Each row was made from one small tree. Brackets hold a mark, then the marks that hang from it, in alphabetical order. Every link used is in the known rows. Write each row's tree.
Known rows
{negunam {matevid vabi}}: [ -1.9 -24.4  -2.0  -4.7  -4.8 -15.9   2.4 -10.3   1.1  -8.1  -2.9  -3.5
  -7.5   8.0 -10.7   8.1   0.6  -2.6   5.6  11.4  21.2]
{negunam matevid}: [ -2.1 -22.4  -4.4   0.6  -3.2  -9.1   5.7  -1.3   5.5  -8.8  -1.3   0.0
  -6.1  11.5 -17.2  11.6  -3.6  -1.4  -3.5   5.3   9.2]
{midu negunam {tora kezup nepod}}: [ 14.6  17.9  -7.3 -10.6  10.5  -7.2  25.9 -23.6  21.8 -24.5 -24.2  -8.9
  28.2  -2.3  30.4 -12.3 -18.4  -2.5   4.5  -2.9  23.4]
{vebe {negunam {matevid vabi} {midu tora}} {nepod ratuk}}: [  5.5 -30.9 -11.6 -17.8   6.1 -34.2  15.5 -12.5  17.4  11.3 -16.1 -13.2
  28.4  17.2  16.4  19.4  -7.2  -0.8 -10.6   1.8  28.3]
{sugom {midu {kezup nepod tora} {negunam {matevid vabi}}}}: [ 27.9 -11.4  11.2 -22.9 -11.0   2.3   0.0 -17.8  22.9 -11.1  21.6  -4.4
  15.4  15.9  16.6  27.6  18.6  -1.0  -4.2  -4.1  21.7]
{tora kezup {nepod ratuk}}: [ -2.0  12.1  10.2 -27.8  -7.5 -16.9  17.6   1.6  11.6 -15.3 -36.9  -1.4
   9.9   7.8  -3.7 -19.4 -17.7  -4.5 -24.8  -7.8  29.3]
{vebe {negunam matevid {midu {tora kezup}}} nepod}: [ 19.5 -32.5 -10.5   0.0   3.6 -32.9  17.1 -10.3  14.3   6.4 -19.7 -14.1
  24.2  20.2  14.2  16.0  -9.0  -3.7  -2.6   4.2  31.6]
{sugom {midu {kezup nepod} {negunam matevid} tora}}: [ 28.7  -1.1   0.4 -15.6   7.1  10.4   2.3 -23.2  38.4 -19.8  24.4  -6.1
  30.8  10.4  32.5  12.8   8.2  11.5   0.8  -0.7  11.2]
{matevid negunam}: [  1.5  -5.2  -6.6 -11.3  -2.4 -11.2  -3.8  -9.9 -15.7 -14.1   2.5  -5.8
   2.1  -0.6   1.6   9.7   6.6   2.0  -5.6   6.6  12.3]
{vebe {negunam matevid midu}}: [  2.4 -31.8  -8.1  -3.3  -8.0 -21.1  12.9   0.2 -10.0   7.4  -7.1  -2.5
  -0.3  20.3  -5.6  20.5  -1.6  -0.8  -5.1   1.7   9.2]
{negunam matevid {midu kezup tora}}: [  3.8 -16.5 -16.1   8.5   7.3 -15.1  27.5 -19.0  29.3 -12.0  10.7  -3.6
  32.0  25.8  13.2   5.3  -7.9   0.3   5.2  15.2  10.4]
{vabi {matevid {negunam {midu kezup {tora {nepod ratuk}}}} vebe}}: [  1.1 -13.6  -3.9 -25.7   4.0 -35.8  22.6 -53.3  -9.9 -31.7   9.4 -23.1
  39.0  19.3   6.5  -0.6   4.8  -0.2 -20.9  15.7  22.0]
{negunam {matevid vabi vebe} {midu {kezup {nepod ratuk}} tora}}: [  4.6 -26.6  -7.4 -20.2   0.8 -32.4  27.0 -26.1  34.4 -25.0  11.6  -8.4
  50.4  32.4   4.8   4.0   7.1  -1.5  -7.6  26.4  24.5]
{negunam matevid {midu {kezup nepod} tora}}: [  9.5 -22.1  -6.9   1.7   3.9 -10.3  29.8 -16.4  39.5  -5.3  12.4  -1.6
  42.2  28.6   6.8   4.6   5.6  -3.8   4.2  18.9  10.0]
{negunam midu}: [ 0.1 -3.6  0.0  5.6 -3.2 -8.8 17.4  0.5  8.7  2.2  2.3  2.6  4.4 16.6
  4.9  5.9 -3.4 -5.7  1.7  5.6 -5.0]
{vabi {matevid {negunam {midu {kezup {nepod ratuk} tora}}} vebe}}: [  5.0 -26.1   1.7 -29.1  -6.3 -31.1  21.1 -43.3 -14.0 -18.3  18.2 -19.7
  33.1  28.6 -10.0  17.0  25.3 -12.4 -27.4  12.0  17.0]
{vebe {negunam {matevid vabi}}}: [  2.4 -30.4  -6.4 -12.6  -7.4 -19.4  -3.7  -7.5 -20.0   6.1  -9.4  -7.7
  -5.0   4.0  -5.0  12.6   4.4   2.5   1.4   2.1  22.5]
{matevid {vebe {negunam {midu kezup}} {nepod ratuk}}}: [  6.9 -13.5  -7.5 -19.7  -9.4 -37.4   1.5  -8.0   5.4 -10.0   1.1 -16.1
  35.8  15.8  10.6  11.6  -1.6   8.6 -30.3  -2.3  16.1]
{negunam {midu tora}}: [ 3.3 -0.7 -7.8  7.9 14.5 -5.4 23.9 -7.2 17.5 -1.0  0.9  1.9 21.0 15.1
 17.8  1.8 -6.3 -4.9  9.7 11.3 -3.7]
{vebe {negunam {matevid vabi} {midu kezup tora}} {nepod ratuk}}: [  8.6 -25.5 -14.3 -17.5   2.8 -34.7  13.4 -21.4  23.2   9.4  -6.9 -18.2
  42.5  17.0  26.4  12.7  -5.3   4.4 -11.0   1.3  32.6]
{kezup {nepod ratuk} tora}: [  1.1 -13.5  10.9 -28.4  -1.3   6.3  17.5  12.2  15.9  18.1  -4.6   9.9
  21.0  17.7 -22.7  20.6  24.1 -21.6 -23.8  -6.0   2.2]
{sugom {midu kezup {negunam {matevid vabi}} {tora nepod}}}: [ 23.1   5.5   2.1 -18.1   5.2  -2.7   3.2 -30.9  29.3 -28.5   9.9  -8.5
  25.6   4.3  40.0   5.4  -7.4  14.4   5.4   1.4  27.3]

Write each row's tree
[ 20.6   9.7  -8.1 -10.6  11.8   1.9  21.4 -20.8  27.1 -14.8  -8.4  -8.7
  32.0   1.6  26.9  -6.4   1.5  -5.9   6.6  -2.2  14.1]  {midu negunam {tora {kezup nepod}}}
[  4.0 -21.8  -0.8 -23.2  -0.1 -34.9   2.1 -44.2 -17.7 -23.6   7.5 -27.6
  17.7   9.6  -5.4  10.9  10.6  -0.6 -26.7   6.9  21.3]  {vabi {matevid negunam {vebe {nepod ratuk}}}}
[  7.0 -21.7  -1.2 -23.4   4.4 -22.8  17.9 -42.4  -7.1  -5.5  13.7 -22.4
  40.7  19.9   4.8  -1.0  16.9  -1.9 -18.3   6.2   9.4]  {vabi {matevid {vebe {negunam {midu {kezup {nepod ratuk}} tora}}}}}
[  2.7 -28.5  -7.8 -18.9  -3.8 -24.4  -2.2   0.4   6.8  10.9 -15.7 -11.4
  11.7   8.3  -2.7  20.6  -5.4   4.8 -26.3 -12.1  21.3]  {vebe {negunam matevid} {nepod ratuk}}
[ 24.1   2.5   3.7 -16.9   7.9  -4.2  10.8 -17.1  24.5 -33.1 -10.6  -3.4
   6.7  10.9  25.2   9.3 -16.2   4.9  -2.2  -3.4  26.6]  {sugom {midu {negunam matevid} {tora kezup nepod}}}
[  6.1  -8.5 -22.2 -13.4  14.7 -18.9  17.2 -24.0  30.4 -32.8  -0.6 -13.1
  32.5   8.0  14.8  17.1 -13.7   4.5 -13.6  -0.1  12.4]  {midu {negunam {matevid {vebe {nepod ratuk}}}} tora}
[  5.5  -5.6   3.9 -12.7  -8.0  -5.6  26.4  -1.4  26.0  11.4  10.5   3.0
  36.5  27.8   3.3  11.2  14.4 -12.9 -14.0   1.4   1.6]  {negunam {midu {kezup {nepod ratuk} tora}}}
[  1.8 -16.5   0.0 -34.4 -14.2 -42.1   9.7 -15.1 -15.3 -12.0  -8.2 -10.3
  30.1  17.1   4.0  10.2   5.0  -2.3 -18.8   7.9  32.6]  {matevid vabi {vebe {negunam {midu {kezup {tora {nepod ratuk}}}}}}}
[ -5.9  -3.6   7.6 -22.6  -1.2  -6.2  19.4   7.9   3.7   4.5 -21.1   9.0
  11.3  11.9 -15.8  15.3  -2.0 -15.8 -21.7  -7.3  13.2]  {kezup {tora {nepod ratuk}}}
[ 12.5  17.9 -12.4 -21.4  11.2  10.4  18.2 -28.2  44.6  -8.7  16.8 -10.9
  62.3  -0.7  38.1  -8.1   9.3   6.3  -5.4  -6.7   3.0]  {midu {kezup {nepod ratuk}} negunam tora}
[  8.4  -3.8 -12.8  -7.2   7.0 -20.7  18.4 -17.4  -2.6 -19.3  -5.4  -6.7
  17.8  14.5  16.3   5.8  -1.4  -5.2   0.8  14.6  20.0]  {matevid {negunam {midu {tora kezup}}}}
[  7.3   1.1   9.3 -25.0  -6.2  -4.6  11.8   4.4  17.0  -3.0 -16.4  -2.3
  12.9  12.2  -7.3 -11.4   7.5 -10.4 -18.0  -4.4  17.6]  {tora {kezup {nepod ratuk}}}
[  4.3 -32.2  -6.4 -15.4 -14.0 -46.8  20.9 -19.3  22.6 -18.7   5.7 -10.8
  32.9  35.3  -3.6  25.6   0.2  -8.9 -18.8  14.8  34.4]  {negunam {matevid vabi {vebe {nepod ratuk}}} {midu {kezup tora}}}
[ 16.6  -4.4   3.6 -10.5  -3.3   2.7  -4.7  -7.2  11.9 -21.1  12.1  -1.5
 -13.1   9.4  12.5  25.7  -4.9   8.5  -6.2  -8.8   5.1]  {sugom {midu {negunam matevid}}}
[  4.9 -22.3  -6.7 -11.6   8.0 -31.8  17.7 -49.1 -22.0 -27.3  13.2 -21.8
  20.6  18.2   1.7   8.4   9.8  -5.0  -7.7  19.7  13.6]  {vabi {matevid {negunam {midu tora}} vebe}}
[ 27.8 -11.0   2.4 -18.7  -9.9 -16.5  -6.2 -23.5  17.7 -26.4  19.5 -12.4
  16.1  15.2  22.6  33.0   4.3   5.0 -10.8  -4.2  30.4]  {sugom {midu {kezup tora} {negunam {matevid vabi {vebe nepod}}}}}
[  7.4 -30.2  -7.0 -23.3   1.7 -25.6  22.6 -10.3   5.5   5.3 -17.4  -6.6
  21.4  23.8   4.0   8.7   3.7  -7.5  -4.4   7.8  27.9]  {vebe {negunam {matevid vabi} {midu {tora {kezup {nepod ratuk}}}}}}
[  9.6 -31.5  -4.1  -8.3 -13.6 -17.5  12.9  -6.5   3.3  10.2   3.4  -5.5
  21.4  22.8  -1.0  13.0  11.1   1.2  -6.6   4.0  12.3]  {vebe {negunam matevid {midu {kezup nepod}}}}
[ 25.0  -3.4  -4.5 -19.6   8.3 -14.2   2.0 -24.5  14.3 -41.9   1.9 -10.5
   5.8  12.3  26.3  14.8  -8.7   5.6   0.2   2.9  29.4]  {sugom {midu {negunam {matevid vabi vebe}} {tora kezup}}}
[  2.1 -21.3  -4.8   0.8 -12.8 -24.9  18.0 -20.4  16.8  -7.9  10.2  -6.6
  15.3  23.7   6.9   5.1  -0.3  -2.3   6.0  16.1  21.8]  {negunam {matevid vabi} {midu kezup}}
[  6.5 -27.8  -7.6 -18.8 -11.7 -37.4   8.1 -14.2  16.3  12.2  -6.3 -17.1
  29.2  18.2  16.3  15.8  -2.7   4.3 -17.5  -3.1  31.5]  {vebe {negunam {matevid vabi} {midu kezup}} {nepod ratuk}}
[ 13.3 -25.4   0.2 -13.7   3.2 -22.6  15.2 -45.1 -10.9  -5.5  15.1 -22.7
  38.4  17.5   6.4  -1.7  19.3  -2.5  -6.9  11.9  10.5]  {vabi {matevid {vebe {negunam {midu {kezup nepod} tora}}}}}
